Known rows, with every way that one mark hangs from another
fusot{nozek}: [ 1.70  0.32  1.34  0.51 -3.66  4.26 -2.94  0.36  1.68  2.98  0.75  1.71
 -2.35 -0.56  0.00 -1.88 -2.98  1.73]
fusot{nozek{gede guka{tasa}}}: [ 4.05  0.54  3.73 -1.53 -0.87  2.83  2.26 -3.31  3.05  0.61  2.96  2.27
  2.26  1.10 -1.88  0.89 -3.35 -4.28]
gede{figib{guka{tasa}}}: [-2.25  0.95  1.38  3.44 -2.69 -4.68  1.38 -0.57 -0.73  0.87 -1.36  0.36
 -1.23  2.54  0.50  2.26  0.48  0.07]
nozek{gede guka{tasa}}: [ 3.67  0.97  1.95 -0.21 -0.88  0.49  1.22 -5.48  0.69  1.15  1.95  0.78
  4.01  1.30 -2.12  1.55  0.31 -5.76]
muribit{fusot}: [ 1.10  3.54 -1.94  1.79  0.32  1.01 -3.84  0.32 -2.78  1.32 -3.02 -1.07
 -0.24 -1.55  1.01 -0.03  1.36  2.02]
rusam{nozek{gede{figib{guka}}}}: [ 1.46 -5.46 -0.94 -2.33 -0.45 -1.12 -1.50  3.81  0.28  1.35  2.72 -3.17
 -0.74  3.80 -0.73  1.36 -0.04  0.05]
guka{nozek{gede{figib}}}: [-1.09 -2.81 -1.52 -2.01 -0.40 -2.05  0.06  2.00  1.75 -0.75  3.89 -0.01
  1.47  0.69 -2.90 -3.40 -0.06 -0.23]
gunif{muribit}: [ 1.10  1.75  0.76  2.57 -4.13  2.29 -3.47 -0.14 -2.34  3.64 -0.52  1.00
 -0.34  5.05  3.84 -0.59 -1.28  1.18]
guka{nozek{gede{figib}} tasa}: [-1.33  0.93  1.09 -2.68  0.14 -3.99  2.65 -0.99  1.65 -2.21  2.70  1.09
  2.13  0.29 -3.44 -0.97 -0.68 -1.66]
tasa{gede{figib}}: [-1.53 -2.50 -0.48 -1.48 -0.37 -1.07 -2.62  2.08 -1.03  2.86 -0.22 -0.02
 -1.39 -4.19  2.49 -1.59  2.20  1.15]
muribit{fusot{nozek{guka}}}: [ 3.46  1.07 -0.16  2.91  0.34  3.13 -0.57  0.32 -0.11 -1.22 -1.76  0.23
 -1.55 -0.90  2.08 -1.10 -2.54  1.31]
tasa{gede}: [ 0.12 -1.24 -0.90 -0.68 -0.81  2.79 -4.62 -0.79 -1.53  3.51 -1.64 -0.54
 -0.04 -4.43  1.39  0.11  4.07  0.66]
nozek{gede{figib} guka}: [ 2.57 -4.11  0.06 -0.35 -0.88 -1.17  0.47  0.64  1.21  1.98  4.11 -0.35
  2.33  1.82 -0.69 -2.18 -0.59 -3.63]
fusot{nozek{gede guka}}: [ 4.39 -2.69  1.23 -0.63 -1.11  5.03 -0.43 -0.42  3.09  1.94  4.09  1.06
  1.64  1.34 -1.46 -1.42 -3.10 -2.58]
rusam{nozek{gede guka{tasa}}}: [ 5.89 -1.22  2.37 -3.29 -1.07  0.81  0.15 -4.92  0.84 -0.87  1.44 -1.38
  1.99  1.56 -1.55  2.23 -0.73 -5.01]
tasa{gede{figib} guka{nozek}}: [-3.47 -3.33 -2.54 -1.65 -1.54 -2.01  0.02  1.24  0.49  0.36 -2.24 -3.67
  0.67 -6.74  1.03 -0.34  4.25  2.02]
muribit{guka{tasa}}: [-2.36  5.46  1.10  2.01 -1.82 -0.52 -0.16 -4.49 -0.21  0.75 -1.11  1.66
 -1.25 -0.15 -1.88 -0.01 -0.10 -1.05]
guka{nozek tasa{gede{figib}}}: [-3.28  0.09  0.77 -1.78  0.45 -4.09  1.82 -1.32 -0.14 -2.89 -1.68  0.62
 -0.94 -4.67  0.54 -0.63  2.56  1.00]
gede{figib}: [-0.56 -0.80 -0.03  0.79 -3.40 -2.20 -2.28  1.59 -0.27  2.70  1.00  0.25
 -1.58 -0.12  0.86 -2.44 -0.91  0.65]

Rows
[-2.52  2.60 -4.77 -0.07  4.91  1.38 -0.12  1.00 -0.28 -3.57 -0.15 -1.16
  1.21 -0.41 -3.94 -1.96  1.72  1.37]
muribit{fusot guka{nozek{gede}}}
[ 3.23  2.12  0.94  3.88  0.14  3.74 -0.02  1.66 -1.92 -0.91 -2.39  1.43
 -1.12  4.36  5.94 -0.52 -4.29  2.44]
gunif{muribit{fusot{nozek{guka}}}}
[ 0.82 -2.36  1.66 -3.32 -0.30  1.31 -0.51  4.11  3.05  2.90  5.32  1.90
 -0.23  0.42 -1.20 -2.48 -4.79 -0.39]
fusot{nozek{gede{figib}}}
[ 0.53  1.44  2.12 -0.84  4.58 -1.86  3.63  0.94 -0.69 -3.11 -3.40  1.02
 -1.70 -4.80  4.36  1.04 -1.28  0.65]
muribit{fusot{nozek{guka{tasa{gede{figib}}}}}}
[ 2.99 -4.53  1.64 -1.20 -0.64  0.99  1.41  2.24  3.63  1.30  5.30  1.48
  0.51  1.56 -0.60 -2.89 -4.62 -2.18]
fusot{nozek{gede{figib} guka}}
[-3.08 -0.28 -0.93  1.80 -0.03 -0.31  1.18 -3.50 -1.28 -2.48 -4.43 -0.60
  0.11 -2.08 -0.30  3.53  6.43  1.64]
figib{guka{nozek tasa{gede}}}
[-4.21 -5.33 -2.96  2.06  0.07 -2.18  0.23  2.86 -0.95 -1.67 -2.04 -1.32
 -1.81 -1.70  0.83 -0.20  5.03  3.48]
tasa{gede{figib{guka{nozek}}}}
[-3.50  4.75 -3.74  4.16  1.98  0.61 -0.14  1.32 -3.47 -4.20 -3.51 -0.17
 -1.60  3.97  2.23 -2.50 -0.43  4.92]
gunif{muribit{fusot guka{nozek}}}
[ 4.82 -5.95  0.33 -3.32 -0.74 -1.17 -0.49  0.79  1.51 -0.02  3.77 -2.14
  0.16  2.08  0.09 -1.34 -1.93 -2.74]
rusam{nozek{gede{figib} guka}}
[-1.36 -0.19  1.22  0.23 -0.05 -3.53  2.02  0.44  0.13  1.95  2.04  0.24
  1.91  3.37 -2.12  3.36  0.48 -2.31]
nozek{gede{figib{guka{tasa}}}}
[ 6.30 -4.64 -0.30 -2.71 -1.67  3.10 -2.47 -2.06  0.78  0.51  2.60 -2.45
  1.28  2.04 -0.97 -0.17 -0.13 -3.53]
rusam{nozek{gede guka}}
[-1.19  0.25 -0.62  1.09 -0.49 -0.37  1.89 -2.98  0.50 -1.93  0.60 -0.20
  2.79  2.76 -4.47  3.24  3.06 -1.34]
figib{guka{nozek{gede} tasa}}
[-3.11 -3.42 -2.60  4.25 -3.12 -3.24  0.71  2.12  0.24 -1.77 -0.46 -0.69
 -1.94  2.45 -0.45 -1.58  1.85  3.29]
gede{figib{guka{nozek}}}
[-0.94 -3.59 -1.37  0.83 -0.35 -1.41 -0.77  3.59  0.46  3.23  3.03 -0.77
  1.37  3.41 -1.32  0.88  1.18 -0.76]
nozek{gede{figib{guka}}}
[-1.69  0.53  0.66  1.64 -0.38  0.19 -1.02 -2.84 -2.17  1.72 -3.92 -0.40
  0.03 -1.84  1.23  4.91  5.49 -0.13]
figib{guka{tasa{gede}}}
[-0.99 -0.40  3.14 -0.66  0.31 -1.09  3.08  2.47  2.57  1.10  2.75  1.96
  0.13  3.12 -1.64  2.41 -3.40 -0.99]
fusot{nozek{gede{figib{guka{tasa}}}}}
[-2.79  6.29 -2.35 -0.75  5.34 -0.93  2.23 -1.99 -0.37 -5.04 -1.03  0.01
  1.80 -0.84 -4.58  0.31  1.19 -0.13]
muribit{fusot guka{nozek{gede} tasa}}
[-1.48  4.21 -1.58  1.94  2.12  3.30 -1.46  2.27 -0.26 -0.77 -1.88  0.72
 -3.69 -1.47 -0.03 -2.00 -2.63  3.76]
muribit{fusot{nozek} guka}
[-3.62  6.26 -1.06 -0.08  5.40 -0.02 -0.41 -1.88 -3.15 -1.50 -5.38 -0.43
 -0.85 -5.53  0.95  2.07  3.56  1.25]
muribit{fusot guka{tasa{gede}}}
[-4.41  4.47  0.92 -1.72  6.38 -1.67  2.65  2.78 -0.32 -2.85 -3.18  1.56
 -3.84 -5.71  2.19 -0.02 -1.86  3.16]
muribit{fusot{nozek} guka{tasa{gede{figib}}}}
[ 0.31  2.07  0.78 -2.11 -0.42 -0.15  0.81 -3.83  1.30 -1.46  1.66  0.81
  3.20  0.15 -4.37  0.42  1.05 -2.26]
guka{nozek{gede} tasa}
[ 2.88  5.64  3.42  3.41  0.56  1.45  2.73 -1.20 -2.13 -2.44 -3.42  2.45
 -0.63  4.06  5.50  1.79 -5.06  0.71]
gunif{muribit{fusot{nozek{guka{tasa}}}}}
[-1.84 -2.01 -3.09 -1.24 -2.17  2.17 -1.68 -1.65 -0.07  1.03 -3.41 -3.97
  1.95 -6.94  0.01  1.23  6.03  1.62]
tasa{gede guka{nozek}}
[-1.61  5.31 -0.53  2.82  2.17  3.91 -0.74  3.46 -1.90 -0.51 -2.28  1.69
 -3.54  3.91  3.89 -1.40 -4.75  4.89]
gunif{muribit{fusot{nozek} guka}}
[ 2.87 -3.80  0.17 -5.27 -0.86 -0.67 -2.62  2.80  1.06  1.62  3.85 -2.02
 -0.63  1.06 -0.56 -1.37 -2.12 -0.77]
rusam{nozek{gede{figib}}}
[ 0.02 -1.11  2.27 -0.04 -0.18 -3.34  2.16 -2.96 -0.80 -0.30 -1.53  0.58
  0.08 -3.24  2.92  0.59  1.85 -2.46]
nozek{guka{tasa{gede{figib}}}}
